Each row comes from the steps of one walk. Every step used is in the known rows, and no mark comes twice. Write the walk behind each row, first mark first.
Known rows
putunel-kases-fogu-veluv-nubo: [  3  -1   2  57   6 -14  -7  -6   2  -8  16   7 -24   0  -9 -46  -5 -20
  -3  25   7  -2   5   5   3 -10   3 -28  14 -20  -8]
veluv-rufo: [ 22   2 -12  17   5 -15  -3  22   1   7  12   1   1  -5  -6 -14  16  16
  18  -8   5   1 -15   0  -3  -7  -4  -9  10 -10  -3]
putunel-sunalu-fogu-veluv: [  5   1   3 -36  17 -20 -19 -42  -2  13  23  12  -1  -3   0  -8 -10 -12
 -17  33   3 -11 -11  10  -5   3 -18  -2  -1  -3  -3]
sunalu-putunel-fogu: [ -9   2   1 -15 -16  -8   6 -17   7   7   3   4  -7  22  -8  -8 -52 -12
 -20   1  -6 -13 -17   4  20  -5  -3 -21 -11 -25   6]
sunalu-veluv-rufo: [ 36  -1  -8   3   3  -9  -8  13   8  13  21   1   4 -14  -3  13  -3   8
  -5  -5   6  -3  -9   4  -3 -12 -14   8  -8  -8 -18]
fogu-putunel-kases: [  2   6  -7  38  -7  -6   1   2 -13  -7  18   5 -20 -16  -6   8 -21  -9
  -1  27  -8   3 -10 -15  17  -3   0  -9  10 -19  14]
putunel-kases: [-11  -4  -6  31 -13   1  -4  14 -13  -2  14   1 -21  -8  -9 -18 -13  -1
  19  12  -8   2  -7  -9  10   3 -11 -15   3 -17  -3]
fogu-veluv-putunel: [ 13 -10   3  11  27 -16  11 -13  -3   2   2   5  17  11  -1  -5 -38   4
   6  14   1  -3 -15   7 -15  -5  -5 -12   4  -6  -3]
sunalu-putunel-fogu-veluv-nubo: [ -3  -5   8  17  -1 -19  -3 -36  14   2  15  10 -11  31 -11 -20 -43 -22
   1  13   6  -6 -11   8   8 -13  -5 -28   2 -30   3]
putunel-sunalu-fogu-kases: [ 27  16   3 -15  -1 -20  -6  -6  -9  15  19   7  -8  19  -2  22  -2   2
   7  31   5 -11  -5  -2  -4   5 -12  -6  -7  -4  -4]
nubo-veluv: [ 15  -6   6   2   6  -1  -1  -4  13  13  11   0  14 -12   1  10  -9   4
   1 -10  -4   1   8  -2  -6 -10  -2 -13  14 -10   2]
fogu-kases-putunel-sunalu: [ 14   8 -15  13 -21  -9  -4   8   6  14  -7  -4   3  -4  -4 -45  -7  -5
 -29   8  -1 -15  -2 -16   7   1  -3 -34 -21  -6   6]
fogu-kases-putunel: [ 27   5  -2  21 -34 -10  10  -3   0  -1 -10  -5  -9 -13   6  25  20 -13
 -25  16  11  -9  -1 -18 -10  -4   3 -13 -19   9   2]
kases-putunel-fogu-veluv: [ -7  -8   0 -12  -1 -17  -1 -35   0   2  -3   3  -4  -8   4 -15 -14 -29
 -37  20   6 -12 -13  -4  14  -5  -8 -29  -1  -6   6]
fogu-veluv: [ -5  -5   6 -13  17  -9  -6 -38   1  -1   8   5   2  -2   5   9  -3 -17
  -3  24  11   2  -4   1   3  -1  -7   4   6   2   2]
kases-fogu: [  4  11  -5  21   7   0   1  19  -2  -5  -7  -1 -12 -18   2 -31  15 -10
 -42   8   4  -9  13   6   2  -5  15  -8   3   7  -8]
putunel-kases-fogu-veluv: [ -7   2   0  22  13  -9  -7 -15  -9  -7  11   5 -20 -21   1 -30   1 -25
 -24  39   8  -3   3   0  10  -3   0 -12  10  -4  -7]
sunalu-putunel-veluv: [ -4  -2 -10   2 -25  -4   1 -14  26  19   0   6  -3   8  -5  -6 -38 -13
 -15   6  -3 -12   3  -2  -7  -6 -24 -12 -24  -9   0]
veluv-fogu-kases-putunel: [ 37  10   5  33 -32 -20   7  12   0 -11 -19  -1 -13  -8   1  10  15  -8
 -29  16  17  -9  -4 -10 -12  -6  -1 -23 -15   4  -9]
kases-fogu-putunel-sunalu: [  8  20 -18  20  16  -7  -6   9   5   6   0   3   4 -13  -4 -54 -20  -6
 -55  15  -7 -11   5  -4  23  -5  14 -22   3 -10  19]
putunel-fogu-kases: [  7  10   6  -3  -1 -15   9  -3  -9   3   2   0  -6  33   0  17 -15  -7
  17  19   7  -5  -3  -9  23   0  -5 -27   5 -13   2]
veluv-sunalu-putunel-fogu: [  3  -5   4 -17  -9 -13  10  -1   7   9  -8   3   4  17 -13  -9 -57  -1
 -18  -1  -4 -16  -9  12  29  -7  -2 -23  -8 -27   7]
sunalu-veluv: [ 15  -3   3 -19  -4   6  -8 -11   9   8   9   0   4 -10   4  34 -21  -9
 -26   5   0  -4   7   3   2  -4 -12  24 -22   2 -19]
kases-putunel: [ 12  -3  -6  15 -31  -3   4   1   4  -1 -13  -4  -5 -30   3  -2  14 -13
 -44  -3   1 -11  -3  -9 -10  -5   4 -11 -19   9   1]
nubo-veluv-sunalu: [ 34 -14   8  -1  15  -9   5  22   9  15  -7   0  29 -17  -9   6 -14  21
   4  -9  -1  -5  18  12   9 -10   2 -16  16 -11   2]
fogu-kases-putunel-veluv-rufo: [ 35   2 -22  35 -22 -23   3  24  11  20   1   0  -4 -12  -4 -15  19   3
   0   3   9 -12  -7 -14 -10 -12 -23 -36  -6  -6  -4]
fogu-veluv-sunalu-putunel-kases: [  5  -9   0  18 -17 -10  -1  -9  -2   3  12   6 -11  -7 -16   0 -47  -6
   4  28  -1  -5 -11   1  13  -3  -9  -8  -9 -26   1]
kases-fogu-veluv-sunalu: [ 21  -6   7   1  26 -15   1   5  -2   0 -15   3  12 -21  -4 -18   1  -2
 -27  24  12  -8  18  17  16  -7   9  -6  12   2  -3]
veluv-putunel-sunalu-fogu-kases: [ 35  13   2  -4   5 -23   1   3 -10  17  17   7   2  26  -5  13 -20  11
  12  30   1 -13 -11   2 -13   3 -12 -15  -8  -7  -6]
kases-fogu-veluv-rufo: [ 23   5  -8  21  24 -22  -6   0   0   2  14   4  -6 -19  -1 -31  22  -3
 -12  16  16  -3 -11   6  -1 -12  -1 -11  16  -4  -6]

Which walk is each row?
[ 22  14 -11  -2  10   0 -12  -4  13  14   9   3   7 -20   0 -10 -39 -14
 -69  17  -5 -13  11   1  21  -8  -1   4 -19  -7  -4]
kases-fogu-putunel-sunalu-veluv
[ 20   2  -6  32 -22 -19  -1  26  14  -4 -27   6  -8  -9  -8 -44  -7  -3
 -35   0   6 -15   3   3 -12  -8 -27 -41  -8  -5 -20]
kases-putunel-veluv-fogu
[  8  -2 -15  14  17  -7   2  26   4  18  -2   0  23  14 -13 -72 -51  21
  -3  -9 -15 -11 -10   4  -1   1  -6 -36  -6 -19   3]
veluv-putunel-sunalu
[  6  13 -13   6  12  -7  -7  -3   5   9   4   4  11  -3  -6 -36 -29  -1
 -27  10  -9  -6  -4  -7  20  -2   5 -18   2 -15  23]
fogu-putunel-sunalu
[ 21   8  -9 -14   5   0 -13 -14  13  16  13   3  15 -11  -1   7 -49  -9
 -48  13  -8  -9   4  -2  20  -5  -9   8 -21 -10  -1]
fogu-putunel-sunalu-veluv
[ 28  18   7  27   8 -20   4   1  -1 -19  -6   9  -2  -5  -2  17 -17  -1
 -29  18   9   1  -7   2   8 -12   7  -5  14  -9   8]
veluv-fogu-putunel
[ -1  -4  -7   1 -22 -10   6   6  -2   3 -12  -3 -10  -7  -2 -27 -13 -16
 -44  -6  -6 -17  -9  -4  16  -6  -3 -39  -8 -11   3]
kases-putunel-fogu
[ -1   4   3   5  22 -10  -5 -24  -1  -6   2   4  -8 -16   7 -20   9 -24
 -35  30  13  -5   5   6   3  -5   5  -3   8   7  -5]
kases-fogu-veluv
[ 30  15   7 -11   4 -19  -1 -24  -8  -1  21  11 -10 -16   5  65  -3  -9
 -35  31   0  -7 -13   3  -6  -8   7  18   4   3  15]
sunalu-fogu-putunel
[ 16 -10  -7  36  -6  -1   3  22  -9   6  16   1  -6  -2 -11  -9 -56   5
   8  12 -14  -5 -12   0  -4  -2 -19 -12 -10 -22 -19]
sunalu-veluv-putunel-kases
[  7   6 -13  15  -1  -9   3  -7  14  11  -1   7   0  -6   2   7 -18 -14
 -22  17  -4  -7   8 -10   6  -9 -16 -17   2  -3  13]
fogu-putunel-veluv
[ 23   4  -1  21  -5 -19  -2   8 -20   0  21   9 -18 -23 -10  28 -21   0
  -8  37  -8  -7 -10   0  12  -4  -4  -4  10 -17   8]
veluv-sunalu-fogu-putunel-kases
[ 13  11   0  51  -7 -15  -1  16 -14 -18   9   9 -22 -11 -11  -7 -26  -3
  -5  29  -2   3 -14  -7  16  -5  -6 -20  14 -24   5]
veluv-fogu-putunel-kases
[ 16   0 -15  23 -36 -11   6   3  13  16 -12  -1  -9  -9   3  -1   5 -17
 -21  15   4 -15  10 -18 -10  -5 -25 -32 -20   6  -3]
fogu-kases-putunel-veluv
[ 32   1  -5  34 -21  -7  -9   1  19  13  11   0  -3  10 -10 -18 -29 -11
 -20   6   1 -12   9  -3  -1 -11  -8 -22 -26 -19 -13]
fogu-kases-putunel-sunalu-veluv-nubo
[ 38  14  12  29  14 -22   2  -1   7 -12   0   9   6 -11  -2  23 -21   2
 -26  12   7   2  -4   1   2 -18   4 -15  24 -14   9]
nubo-veluv-fogu-putunel
[  2  -9   1  26  -3 -20  -2 -22   9   0   5   5 -13  12  -7 -31 -20 -23
 -12  10   6  -8  -6   3   4 -13  -4 -40   5 -21   1]
kases-putunel-fogu-veluv-nubo
[ 20  -5   4  23  -7  -1  -8  -4  16   4  15   3  -4  12  -7   7 -25  -7
  -4  -1   1  -2   9   8  -5 -12  -6   0 -13 -15 -17]
sunalu-veluv-nubo
[ 44   9   6  25 -34 -16   3   6   5  -7 -14  -1 -11 -13   3  29   3 -13
 -42  18  17 -11   0  -9 -10  -8  -9 -11 -26   5 -18]
sunalu-veluv-fogu-kases-putunel
[  6  -7   6  29  11 -13  -6 -27   9  -4  13   7  -7  16  -6 -17 -10 -13
  15  13  10   2   0   5  -7 -10   0 -16  10 -15  -2]
fogu-veluv-nubo
[ 28  16   9  23 -17 -22   5   3  11  -1  -8   8  -9  31  -7  13 -23  -3
  11  28  18  -7   0  -3  -5  -6 -24 -22  -9 -12 -12]
sunalu-putunel-veluv-fogu-kases
[ 25  14   6  25  -6 -23   3  15   4  -3 -12   6  -8  27  -5   4  -7   2
  18  25  17  -4   7  -4  -1  -2 -25 -28   4  -7 -15]
putunel-veluv-fogu-kases
[ 18  21  -2  29  10  -8   6  -1  -2 -12   0   3  -9 -25   6  11   4 -18
 -58  25   4  -5   6  -2  13 -12  24   2  10   4  16]
kases-fogu-putunel
[ -4   9  -8  46  -3   0  -3  29 -12  -7   4   0 -29 -24  -5 -44   5 -11
 -26  19  -4  -7   8   0  11  -2   7 -20   6  -7 -11]
putunel-kases-fogu
[ 11   7  -5 -28   2 -14 -18  -2  -4  19  19   9  -6  -3  -7 -17  -9   6
 -19  11 -10 -16  -9  12  -8   5 -12  -6 -10  -7  -6]
putunel-sunalu-fogu
[ 19   7   9  -6 -11 -19  14  -5  -1   8  -2   2  -1  35  -7  26 -39  -4
   9  22   9 -10  -4  -1  26  -4  -2 -21  -7 -20   5]
veluv-sunalu-putunel-fogu-kases
[ 23   4  -5  28   1  -7 -12  -5  20  10  17   5   2   9 -11 -19 -44  -7
 -21   4  -4  -6   8   3   7 -13  -3 -11 -11 -24  -2]
fogu-putunel-sunalu-veluv-nubo
[ 10  -2  11 -35  15 -20 -12 -47  -8   4  23  12  -8  -6   5  33   3 -16
 -13  35   9  -6 -12  10 -13   0 -12  15   3   5  -7]
sunalu-fogu-veluv
[ 27   2  -8 -11  21 -31 -18 -11  -1  18  31  11   1  -8  -7 -19   6   7
   4  19   7  -8 -26   9  -6  -5 -16 -11   9 -12  -4]
putunel-sunalu-fogu-veluv-rufo
[ 29   4  13  -6  -7 -20  14  -7   7  14   2   2   6  30  -7  35 -45  -2
   9  17   7 -10  -1  -2  22  -9  -3 -30   1 -25   6]
nubo-veluv-sunalu-putunel-fogu-kases
[  6  -4 -12   7  28 -13  -2   0   5  16   2   4  26  15 -10 -68 -52  11
  -5   7  -8 -10 -13   5   1   1 -10 -34  -2 -19   3]
fogu-veluv-putunel-sunalu
[ 16   2  -7  61   7  -5   8  39  -7   1   8   0 -14 -23  -8 -48 -22   2
 -21  10  -9 -10   4   3  -3 -10   5 -37  12 -17 -13]
nubo-veluv-putunel-kases-fogu
[ 12   4  -2  25  -3 -16  -5  26  12  -4 -19   9  -5   8 -10 -43 -17   6
  -6   2   6  -7   5   9  -3  -5 -30 -33   4 -10 -20]
putunel-veluv-fogu
[ 10  12   7  -6 -16 -15  11 -19   0   6   7   2  -9  39  -3  31 -37 -13
   6  23   7  -8 -10  -7  19  -3  -5 -18  -9 -18   5]
sunalu-putunel-fogu-kases
[ 29   0 -11  19  11 -15   8  28   9  10 -21   4  13 -22  -6 -13 -15   3
 -38  17   0 -15  26   8  21 -12  -1 -22   9  -4   7]
kases-fogu-putunel-veluv-sunalu
[ 16  -7   1  16  20 -15  -1  13  -9   0  -8   3   2 -25  -8 -28  -8  -2
 -17  30   8  -8  15  13  23  -5   3 -16  14  -6  -5]
putunel-kases-fogu-veluv-sunalu
[ 12  -2   5  11  12 -22 -17 -28   7  10  25  13  -8  16 -10 -25 -16 -10
   3  20   4  -8  -5  13 -11  -6  -9 -18   4 -19  -4]
putunel-sunalu-fogu-veluv-nubo
[  2 -12  -3  39  10 -11   5   4 -15   0  16   5  -7   4 -10 -23 -44   1
  22  25  -7  -1 -20  -3  -1  -1 -15 -26   7 -21  -5]
fogu-veluv-putunel-kases
[ 34  -4   9 -27   4 -19  -4   9 -10  11   6   8   1 -12  -7  31   2  14
 -10  14   0 -14   1  23  -8  -1  -5  10  -1   2 -11]
veluv-sunalu-fogu
